Each row comes from the steps of one path. Every step used is in the known rows, and no mark comes twice. Write the path behind each row, first mark first.
In the rows, 128 means zero.
Known rows:
L-H-K-D-Z: [158 164 137 114 145 136 130 128 103 156 115 134 119 137 135 126 113 133
 115  92 109  96  81 191 176 176 126 146 149 104  94 117 133 159 132 142
 164 113 151 127 117 103 217 118 133 143 117 121 111 121  86 114 170  56
 120 154 119 116 101 171 154 185 130 122  72 145 114 133 140  82]
H-K-L: [138  98 118 107 136  72 120  94 106 126 131 119 100 123 132 109 130 130
  95 113 130 150 132 132 120 147 112 151 176 123 109 119 132 131 133 151
 149 145 166 122 141 171 141 118 170 127 173 134  84 129 139 150 107 135
  78 151  81 150 127 151 138 127 146 107 125 143 103 122  98 140]
L-H-K-D: [128 163 118 102 125 125 132 131 100 149 135 120 127 122 129 125 133 130
 117 114 112 138  80 194 178 156 127 157 139 110  89 120 110 151 141 130
 163 131 132 124 123 113 175 141 117 136 153 115 117 112  97 106  89  83
 146 151 127 135 119 145 154 161 144 118 112 118 127 123 155 136]
B-H: [102 114 163 129 138 115 106 118 145 129 126 131 126 125 107 124 141 110
 127 116 152 132 179 100  89 110 110 126  96 183 176 127 139 111 152 136
 139 122  92 141 109 111 149 125 131 101 141 145 132 152 150 111  90 140
 175 173 118 134 126 117 139 131 138 137 128 134 150 150 113 148]
K-D-B-H-L: [103 178 134 132 174  84 153 160 118 141 120 132 124 136  98 128 127 155
 188 119 112 119 216 138  78 160 105  71 128 122  98 149 161 156 127 153
 134 159 177 126 144  97 196 103 104 141 159 165 123 152 108 123  38  44
 104 145 138 133 139  83 127 137 132 121 104 136 181 169 110 109]
L-H-Z: [138 109 126 136 105 174 144 103 162 138 112 119 125 127 153 126 116 120
  65 142 133 125  90 120 162 141 153 156 133 129 147 102  84 131 141 105
 129 161  98 113 105 134 184 130 123 133 129 124 155 116 118 111 164 167
 112 154 151 136 145 156 121 173 144 145 118 100 122 144 178 145]
Z-L-H-K-D: [121 164 110 102 115 132 133 130 110 141 134 121 136 126 144 135 136 130
 138 118 104 131  50 160 167 195 137 110 121  96  88 135 110 146 136 121
 147  99 141 115 133  97  94 161 124 137 130 103 106 104  92 136 106 102
 137  92 134 133 125 146 153 147 118 105 141 146 122  95 134 126]
L-B: [138 153 135 149 130 134  96 143 127 134 132 133 133 126 106 114 128 119
  82 134 162 147  98 152 117  52 134 139 143 121 185 102 118  95 119 116
 161 150 118 134 162 133 140 123 119  83 133 132 172 114 142  97 134 167
 164 169 135 116 101 128 115  93 121 132 127 110 102 126 136 150]
Z-L-D-B-H: [ 93 116 135 114 132 134 132 154 133 118 157 149 139 134 104 126 107 150
 194 152 139 116 194  72 129 183 143 114  75 143 122 160 159 121 116 140
 126  85 148 164 107 102  63 118 110 126  86 140 136 137 153 152  33  95
 179  99 116  99 149  84 102 154 111 132 145 125 166 122 122 112]
D-B: [110 141 137 143 164 134 109 124 130 131 132 138 135 137 107 112 114 145
 121 122 170 124 121  90  92 140 109 127 124 115 142 118 146  95 118 137
 148 151 175 139 144 154 110  97 135  86 134 125 140 135 149 129  39 146
 155 154 107 109 148 120  99 131 147 146  98 132 120 145 141 138]
Z-L-H-K: [112  96 125 105 118 130  96 103 113 148 132 123 132 123 144 133 121 119
 133 120 125 138  28 122 149 183 145 106 111 140 131 122 112 121 124 108
 113 102 147 119 133 111 104 147 147 126  93 107  96 100 129 148 108 173
 147  87 131 119 123 136 155  92 123 132 142 132 102  95 142 135]
D-Z: [160 139 174 151 151 134  88 101 114 124 133 136 123 125 135 123 120 124
  86  90 161 111 129 122  98 130 124 135 140 133 170 111 114 104 126 142
 140 143 148 124 112 152 154  97 138 112 130 129 139 134 136 131 183 142
 133 174 115 102 103 151 117 116 145 143  93 138 103 126 111 116]
K-H-Z-L: [135 169 107 141 111 136 141 144 161 130 105 112 134 117 156 142 152 129
  90 132 130 135  78  59 135 104 144 122 144 109 150 107  91 148 149 101
 105 136 129  95 123 165  77 152 124 134 151 109 143 123 134 140 181 176
 125 110 149 138 142 145 107  93 132 120 143 116 113 128 195 140]
Z-L-H-K-D-B: [112 156  96 107 141 141 147 141 106 152 139 130 144 132 129 125 118 162
 166 115 116 119  66 129 168 235 140 100 110  92  70 142 143 146 113 125
 145 111 188 119 159  89  87 136 125 132 118 109 102  96  93 155  19  82
 151  76 107 118 145 133 136 165 114 121 111 147 116 104 151 102]
H-K-D: [136 184 129 111 137  83 135 126  98 128 126 119 121 128 132 117 140 126
 124 108 125 150 131 202 126 115 112 150 143  97  87 121 148 150 136 159
 158 149 141  93 133 151 125 141 132 131 170 123 106 149 102 101  98  67
 133 160 106 142 126 144 135 125 144 113 116 146 129 125 120 158]
H-L: [141 116 132 133 149  76  92 100 115 108 119 118 126 119 125 126 130 122
  96 126 144 140 107 154  92  82 118  78 139 128 152 120 112 108 146 118
 125 157 159 111 125 172 155 123 139 121 149 132 134 148 135 109 111 170
 101 152 165 138 118  96 121  55 140 127 136 134 143 137 118 161]
Z-L-B: [128 146 132 149 125 142  94 156 126 118 131 138 138 132 107 124 134 115
  97 133 158 146  87 109 108  94 142 101 124 132 186 130 114  97  99  97
 134 114 122 137 170 116  76 138 112  90 109 119 153  96 131 128 156 187
 146 120 138 107 107 122 117  93 103 123 150 130  94  95 129 147]
B-H-L-D: [122  84 138 102 135  93 119 133 126 103 120 137 114 123 110 140 110 122
 155 159 120 133 197 179 119  82 134 103 118 167 132 144 136 135 148 134
 126 136 115 144  88 132 207 119 115 145 131 151 134 169 135  96 105  95
 113 155 174 138 127  68 124  99 128 126 157 109 201 151 103 147]
H-Z: [142 114 123 154 123 134 135  93 144 117 101 112 120 121 156 121 129 120
  79 137 152 137 141 138 115  98 116 160 146 122 136 101 109 117 133 130
 119 171 121  98 126 171 127 122 123 118 143 126 152 135 133 112 178 159
 106 166 141 140 154 149 115 114 152 142 118 123 119 139 144 159]
B-H-Z-L-D: [126  90 135 123  99 127 162 140 168 113 135 130 121 133 137 138 117 115
 154 164 120 131 217 131 143 139 145 144  93 151 114 130 137 127 157 123
  90 123  90 128  86 114  96 138 114 151 108 135 130 141 128 130 180 112
 114  95 155 132 158 115 132 152 126 133 166 120 170 119 114 140]
Z-L-B-H-K-D: [134 165 114 130 122 105 150 175 115 139 130 125 135 140 107 133 143 120
 187 122  98 139 156 204 121 118 114 106 102 141 103 152 170 147 121 129
 116  95 127 112 186  72 116 157 115 129 131 140 112 111  93 112 138  65
 132 103 110 129  95 142 161 129  93 115 149 143 122 109  91 120]
Z-L-B-H-K: [123 103 136 137 131 110 109 138 120 155 134 126 137 131 112 135 139 106
 167 121 108 156 117 151 105 102 116 111  99 178 160 147 162 112 115 115
  95  94 128 127 193  87 114 147 133 111 102 138 103 102 138 123 141 140
 141  99 107 127  89 137 157  83 109 135 152 128 111 116 103 126]
B-H-K-L-D-Z: [161  75 148 102 140  94 131 106 101 116 133 138 107 135 115 120 110 139
 142 113  92 103 227 149 163 159 115 187 154 156  87 152 178 151 126 168
 123 107 160 151  90 118 225  97 175 164 148 152  88 144 136 138 181  56
  63 144  85 115  96 141 157 168 113 122 103 135 147 136  52  69]
D-H-Z-L: [128 118 106 140 112 168 141  84 145 132 120 116 142 114 169 132 150 101
 127 140 145 121 110 109  98 101 126  98 128 139 110 130  98 127 132 131
  99 136  36 103 124 157  54 149 124 138 104 104 118 128 124 154 165 190
 113 102 144 154 137 147 115 132 140 141 146 144 107 124 106 145]

Write each row's path:
[125  85  92  96 147  97 154 123  97 115 153 140 116 137 112 110  93 170
 146 146 121 112 151 130 167 169 118 180 168  86  63 133 154 119  94 165
 145 141 205 152 124 164 140  99 173 154 149 140 100 125 146 148  39 101
  93 131  80 111 154 121 119 148 131 124 119 129 132 112 103  99]	H-K-L-D-B
[135 128 166 146 133 172  85 107 125 134 132 131 132 113 131 130 107 126
  88 104 139 105  60  70 146 213 152  95 102 138 171 132  89 111 112  95
 128  84 139 150 109  90 125 120 127 123  84 108 140 106 122 156 183 147
 142 118 142 103 102 143 129 129 124 131 102 148  98 105 134  89]	D-Z-L-H
[122 171  95 139 107 168 174 162 159 122 122 136 137 130 146 137 113 164
 137 155 116 113 113  51 164 127 149 145 130  81 105 119 118 146 116 125
 120 136 157 128 114 155  76 129 103 146 127 108 146 116 145 159 118 130
 140  86 147 109 187 117  90 132 117 130 131 100 124 123 211 102]	K-H-Z-L-D-B
[152 135 169 136 132 141 110 119 114 112 132 153 126 124 122 125 111 136
  92 117 146 112 151 166 152 104 136 176 132 130 143 116 120 106 125 137
 153 131 120 149  68 151 168  97 130 138 110 125 151 146 134 122 187  90
 130 170 133  85 122 130 106 132 135 141  99 120 132 129 120 108]	L-D-Z
[134 156 102 119  90 144 166 163 164 100 124 129 131 126 154 150 130 126
  98 151 113 123 109  87 183  85 153 153 142  89 124 126  88 142 142 115
 111 135 120 113  82 162 105 153  99 148 126 116 142 121 135 131 183 153
 135 106 160 133 156 127  96 122 130 121 163  99 133 117 183 146]	K-H-Z-L-D
[143 174 113 165  98 161 140 169 157 136 107 121 139 123 141 143 153 127
  71 136 117 139  68  87 139  52 158 123 159 102 176 119 101 128 109  84
 105 135 124 107 176 138 115 153 101 122 125 110 164  72 128 134 213 196
 122 114 157 126 128 151 117 106 114 128 134 104  93 115 183 125]	K-H-Z-L-B
[ 98  96 132 106 136 114 134 135 118 131 152 138 140 137 117 128 105 146
 210 142 109 126 159 133 127 178 124 121  77 158  89 155 177 117 103 148
  95 105 175 146 134 109  90 125 131 144  82 131  78 138 145 152  33  82
 160  70  98 108 133 109 130 103  92 137 151 131 151 109 110 103]	Z-L-D-B-H-K
[141 173 112 136 132 113  93 168 130 140 107 127 136 114 109 146 149 136
  83 131 125 144  39 127 115   4 136  91 179 125 185 114  84 147 119  99
 127 140 141 115 172 147 222 130 118 100 145 132 167  99 140  95 138 179
 120 156 188 138  94 107 127  64 130 121 133  95 120 152 173 125]	K-H-L-B
[108 106 147 128 159 107 121 111 107 152 133 118 142 140 100 116 114 141
 189 122 129 126 154 114  91 158  91 136 101 174 119 140 187 112 118 163
 123 141 179 132 164 122 144 106 143 119 127 149  91 146 147 129   7 106
 148 121  75 128 139 132 147 104 132 146  99 132 136 152 122 107]	D-B-H-K
[126 100 143 140 120 126 148 116 164 136 108 117 117 117 135 123 132 104
 117 138 137 135 208 124 106 120 108 151 118 164 146 118 143 131 147 135
 104 161  93 112 113 136 166 129 120 125 151 152 139 154 128 106 142 138
 124 152 124 146 146 144 137 149 143 137 117 124 143 164 136 154]	B-H-Z
[121 166 109 100 123 101 124 155 125  99 126 139 138 122 128 148 117 134
  83 137 118 131  82 144 159  38 144 109 167 111 151 116  81 147 140 113
 147 146 133 131  81 166 196 125 111 145 144 124 153 144 149 110 112 142
 124 151 196 140 121  83 108  80 139 109 142  90 174 143 178 148]	K-H-L-D
[139  75 116 133 106 141 159 104 156 125 111 126 106 123 141 126 117 131
  64 139 120 122 129  77 170 187 143 171 185 107 113 118  91 134 148 106
 134 155 122 130 112 129 201 124 153 136 155 124 152 106 122 143 177 173
  58 151 137 147 150 143 134 183 149 127 120 125 125 141 148 130]	K-L-H-Z
[150 106 122 149 113 124 138 110 151 109 117 114 128 130 155 127 134 116
 107 136 143 136 125  99 109 144 135 124 123 123 127 118 128 114 140 118
  92 145 130 101 136 167  69 146 127 128 130 117 134 137 124 145 194 175
  98 108 141 138 155 143 113 107 128 135 146 139 109 103 135 153]	H-Z-L
[111 100 165 110 136  97 104 106 118 143 122 119 125 130 116 129 137 108
 151 116 111 140 144 148  91 109  96 142 112 193 138 127 155 125 153 146
 113 128 131 111 143 140 149 126 150 124 143 143  95 152 133 103  86 126
 156 155  94 146 117 148 162  97 138 134 131 126 147 149 110 132]	B-H-K
[142 130 174 166 141 144  97 156 136 141 130 129 128 117 101 132 129 121
 141 107 136 119 158  96 102 124 128  99  91 168 194 154 147 122  97 103
 101  89 128 155 164  58 134 122 124 110  90 137 148  98 141 142 232 124
 122 119 114  88  66 138 141 108  99 137 102 138 107 115  91  91]	D-Z-L-B-H
[114 112 102  95 119 147 134  98 116  98 148 150 118 122 123 122 132 129
 120 145 145  95 168 122 150  86 126 157 179 113 110 133  81 152 123 149
 183 131  36 179  72 148 135 112 152 128 148 133 135 127 139 148 117 140
 121 156 115 154 125  93 113 187 137  99 140 129 146 145  74 146]	K-L-D-H
[122 131 139 113 120 123 119 134 131  93 153 133 138 124 133 134 117 131
 109 146 141 134 131 129 149 122 153 127 105 110 151 123 109 109 125 119
 139 115 125 145  76 143  56 137 124 115 109 114 145 136 133 138 114 133
 160 112 149 111 139  96  95 108 113 120 161 133 136  93 122 163]	Z-L-D
[114 129 165 144 131 122 100 157 132 127 136 134 131 135  99 133 145 113
 146 126 135 146 157 106  85 112 130  92  97 170 189 139 139 111 108 103
 116  94  99 141 162  80  81 142 110  89  98 140 152 105 136 130 128 157
 155 121 126 115  91 117 133  99 102 120 157 125 117 116 105 138]	Z-L-B-H
[ 99 129 113 107 114 168 115 105 125 110 154 145 138 126 136 136 133 123
 144 145 146 104 101 143 131  81 134 113 110 126 136 138  97 126 117 127
 139  87  23 159  70 138  46 135 124 140  88 107 129 135 138 145 112 153
 175 107 148 133 124  96  94 136 124 118 168 126 146 106  89 154]	Z-L-D-H
[125  96 137 144 115 124 142 116 165 127 111 115 119 127 139 121 143 111
 134 138 126 132 195  91  95 155 124 113  88 165 134 129 137 126 147 113
  76 135 101 107 132 118 110 151 119 136 132 134 132 144 131 138 163 136
 111 115 129 146 150 132 146 125 125 136 141 135 137 123 117 140]	B-H-Z-L
[151 157 151 132 161  92 134 130 102 138 126 125 120 131 130 124 131 127
 180  88 100 102 190 169 112 184 115 105 100 131  82 149 184 166 130 157
 105  89 150 117 143  90 123 136 145 152 135 134  86 145  89 137 170  28
 110 104  95 115 100 147 161 133 106 119 115 173 127 114  70  71]	B-H-K-D-Z-L
[126 187  97 126 164  99 157 140  90 142 137 118 126 138 127 117 124 161
 153 111 131 122 136 181 127 154 111 155 142  82  67 121 172 125 119 171
 158 147 199 109 164 147 110 113 135 123 161 128 106 134 108 122  30  39
 139 136  80 126 146 130 112 143 144 126  85 142 119 125 126 116]	H-K-D-B
[149 179  85 156 100 178 168 140 146 137 119 128 131 135 150 120 167 118
 155 145 117 108 128 183 132  58 133 111 145  78  87 134 105 160 110 132
 126 126  38 121 171  97  84 157  98 136 123 113 143  91  85 126 224 114
  97 113 152 156 123 142 118 177 123 115 134 138  97 115 103 126]	K-D-H-Z-L-B
[114 102 126 101 118 136 100  94 104 156 118 121 134 118 134 128 122 114
  95 123 134 148  36 160 151 145 123 151 123 139 134 104 102 120 133 118
 151 133 133 126 125 127 153 133 137 121 122 119 113 117 122 116  92 166
 140 140 120 136 124 155 162 122 142 140 131 122 118 127 156 142]	L-H-K
[110  98 138 158 136 139 157 124 165 132 121 125 121 133 121 117 124 149
 181 139 129 119 195  50  88 199 119 110  83 155 113 143 169 131 122 135
  77 139 155 124 154 110  90 123 123 132 102 136 122 133 136 151 100 125
 126  92 112 125 164 126 129 153 125 155 121 133 134 133 127 111]	D-B-H-Z-L
[128 117 103 151 116 179 133  74 150 141 101 121 130 124 158 118 155 105
 110 132 149 107 118 140 102  53 115 147 148 135 121 110  99 137 135 141
 133 157  36 118 121 162 119 125 134 137 139 124 127 138 128 130 167 171
 110 168 135 160 135 145 113 152 169 142 122 123 127 158 122 150]	D-H-Z
